Every row comes from one small tree of marks. Brackets hold a mark, then the marks that hang from it, in alphabetical order. Every link used is in the known rows. Which tree was each row made from?
Known rows:
(tizabig (kavukod (figug suriv)) ramagoz): -138 62 357 231 -8 -223 -175 -225 331 50 -181 -56 -42 -82 324 -460 17 -244 59 -161 -83 -475 -85 -286
(ramagoz tizabig): -71 176 87 242 -85 -19 17 -95 300 31 37 132 92 -88 104 -405 -127 33 -148 -199 -110 -200 -293 -164
(figug (kavukod (tizabig ramagoz))): -3 151 217 305 -16 208 -19 -180 192 -26 -40 189 57 -45 185 -485 -159 -80 -334 -143 -268 -155 -261 -30
(fenubi madak): 166 159 -71 146 -192 -74 100 -17 260 47 33 256 80 -71 36 -331 -44 175 -43 -184 -49 -43 -195 65
(tizabig kavukod ramagoz): -51 175 160 219 -135 -59 12 -127 293 49 -56 57 28 -182 207 -402 -134 -76 -167 -235 -313 -222 -172 -207
(sabus (tizabig kavukod)): -17 243 58 330 12 16 23 -108 208 89 -137 119 102 -156 277 -430 -276 -176 -16 -164 -199 -134 -192 -165
(fenubi (katob suriv) madak): 204 105 -154 125 -229 -141 -45 148 245 -79 129 185 199 106 86 -116 176 141 137 -92 104 -193 -261 130
(fenubi katob): 146 126 -48 158 -108 22 -88 52 202 -88 178 177 195 42 149 -83 -85 205 -63 -144 -187 -151 -235 19
(vusif (katob (fenubi madak) (suriv (figug kavukod)))): 100 117 -43 7 -245 -82 -163 109 427 -120 273 16 153 209 222 -140 332 4 89 -6 301 -331 -131 213
(madak (fenubi (katob suriv vusif))): 181 55 -303 147 -217 57 -161 57 291 -102 257 242 234 8 135 119 42 303 -96 -120 -20 -162 -273 61
(sabus tizabig (vusif (katob fenubi))): -73 167 -34 137 -167 89 -2 163 244 -139 298 169 100 40 156 -99 -56 94 15 -173 -175 -142 -26 52
(vusif (katob (fenubi madak) (suriv (figug (kavukod tizabig))))): 91 157 7 90 -203 23 -120 98 358 -132 145 28 158 165 237 -217 301 -23 24 41 153 -225 -206 227
(katob (suriv (figug (kavukod tizabig))) vusif): 92 75 -139 332 78 251 -231 -10 189 -82 -136 49 11 217 298 -282 -2 -71 -236 -120 222 -96 -313 62
(katob (fenubi madak) (suriv figug) vusif): 124 73 -287 81 -336 -66 -118 117 300 -35 -21 153 138 248 187 19 186 80 -35 -216 295 -120 -207 190
(ramagoz (tizabig (kavukod figug))): -183 236 242 307 20 -80 -79 -249 361 48 -125 -19 95 -177 270 -558 -48 -197 67 -165 -105 -326 -229 -247
(tizabig kavukod): 29 256 28 266 -54 19 -30 -73 288 66 -55 57 77 -148 207 -395 -175 26 -29 -186 -217 -83 -200 -166
(kavukod tizabig): 66 212 36 317 8 167 26 -36 122 18 -139 213 52 -101 126 -394 -209 115 -185 -128 -322 54 -321 -86
(tizabig ramagoz): 26 79 104 160 -144 -75 21 -70 238 2 38 198 -4 -73 116 -279 -116 70 -237 -231 -218 -240 -210 -137
(vusif (katob (fenubi madak) suriv)): 107 198 -163 -55 -361 -141 -34 193 357 -98 183 134 162 115 125 -58 274 211 150 1 -33 -176 -164 128
(figug (kavukod (tizabig ramagoz)) suriv): -33 56 312 283 11 120 -123 -156 235 21 -78 96 -6 72 211 -497 -92 -146 -262 -94 -91 -270 -202 -110
(ramagoz (tizabig kavukod)): -137 268 145 293 -78 -11 -3 -144 343 76 -41 14 103 -188 190 -498 -137 -103 -98 -216 -184 -187 -269 -233
(vusif (katob suriv)): 118 172 -143 91 -87 -55 -132 147 278 -104 133 33 -3 82 173 -186 127 190 67 21 -36 -203 -213 -70
(sabus (tizabig kavukod) (vusif (katob fenubi))): -133 261 4 187 -158 99 -11 116 297 -91 218 44 133 -61 242 -205 -75 -41 70 -183 -268 -129 4 -5
(kavukod (figug suriv) (tizabig ramagoz)): -96 14 360 296 69 -92 -137 -200 179 0 -276 90 -66 -13 255 -466 0 -149 -50 -64 -156 -352 -197 -195

Which tree is each row?
56 209 -128 -9 -257 -66 -140 169 338 -111 194 83 122 144 181 -15 193 206 112 21 -98 -228 -168 -3
(vusif (katob fenubi suriv))
-216 166 315 310 44 -153 -159 -243 383 78 -160 -103 62 -82 293 -561 6 -258 111 -135 21 -413 -177 -295
(ramagoz (tizabig (kavukod (figug suriv))))
-94 140 292 236 -13 -142 -83 -252 286 9 -149 28 11 -195 287 -449 -38 -174 11 -190 -221 -372 -127 -231
(tizabig (kavukod figug) ramagoz)
169 109 -313 146 -162 68 -182 142 164 -140 64 140 163 222 188 78 20 211 -56 -138 -70 -98 -284 60
(fenubi (katob suriv vusif))
23 117 201 326 81 191 -152 -115 232 27 -64 100 37 104 215 -495 -121 -91 -175 -51 -22 -165 -220 -65
(figug (kavukod tizabig) suriv)
-106 37 103 308 -39 22 64 28 154 -42 95 219 -56 -66 118 -321 -206 -78 -175 -327 -113 -248 -86 -114
(sabus (tizabig ramagoz) vusif)
-96 -32 106 244 48 25 -145 106 273 -186 251 -35 -88 138 268 -331 114 -242 -76 -155 271 -487 -45 0
(sabus (tizabig ramagoz) (vusif (katob (suriv (figug kavukod)))))
192 -19 -181 195 -107 124 -271 -6 358 -131 337 139 234 95 234 28 96 115 -160 -120 278 -305 -242 144
(madak (fenubi (katob (suriv (figug kavukod)) vusif)))
113 103 -102 -26 -285 -188 -113 177 382 -107 221 29 125 176 192 -62 318 110 131 -28 222 -278 -158 149
(vusif (katob (fenubi madak) (suriv figug)))
-53 137 227 275 70 -144 -213 -183 318 60 -197 -43 18 -51 326 -451 -4 -151 191 -101 22 -327 -100 -243
(tizabig (kavukod (figug suriv)))
62 71 -266 123 -211 16 -221 105 278 -68 -15 94 93 285 269 61 80 76 -92 -195 201 -152 -220 38
(katob fenubi (suriv figug) vusif)
52 112 -12 55 -133 -9 -271 106 392 -139 273 -24 111 254 286 -98 233 11 49 -11 228 -371 -136 88
(vusif (katob fenubi (suriv (figug kavukod))))
120 82 -218 119 -284 57 -155 40 337 -59 61 134 167 304 228 -54 196 -23 -78 -194 383 -185 -169 257
(katob (fenubi madak) (suriv (figug kavukod)) vusif)
190 -32 -256 163 -155 12 -226 63 313 -109 276 149 184 45 203 104 80 215 -123 -143 195 -244 -283 78
(madak (fenubi (katob (suriv figug) vusif)))
161 27 -138 270 -73 222 -235 -31 278 -135 205 151 232 49 255 -55 63 95 -222 -87 136 -199 -332 161
(madak (fenubi (katob (suriv (figug (kavukod tizabig))) vusif)))
242 12 -288 135 -217 -68 -140 157 229 -138 102 106 171 241 185 8 182 119 -19 -182 273 -156 -262 255
(fenubi (katob (suriv figug) vusif) madak)
173 26 -179 200 -43 133 -313 62 226 -182 151 28 152 318 300 -21 91 38 -111 -142 254 -248 -245 153
(fenubi (katob (suriv (figug kavukod)) vusif))
117 170 -353 70 -417 -9 -20 110 265 -32 -33 267 187 205 108 37 141 193 -2 -188 28 0 -208 150
(katob (fenubi madak) suriv vusif)
-48 20 86 256 34 158 -174 129 272 -228 208 -71 -113 101 204 -352 165 -59 -138 -136 139 -318 -129 33
(sabus (vusif (katob (suriv (figug (kavukod (tizabig ramagoz)))))))
-88 144 233 357 128 -133 -137 -195 238 98 -265 19 50 -46 380 -483 -128 -322 182 -88 18 -346 -102 -235
(sabus (tizabig (kavukod (figug suriv))))
201 71 -185 229 -125 144 -160 65 189 -161 40 89 210 239 224 -146 165 -16 -126 -100 207 -102 -308 325
(fenubi (katob (suriv (figug (kavukod tizabig))) vusif) madak)
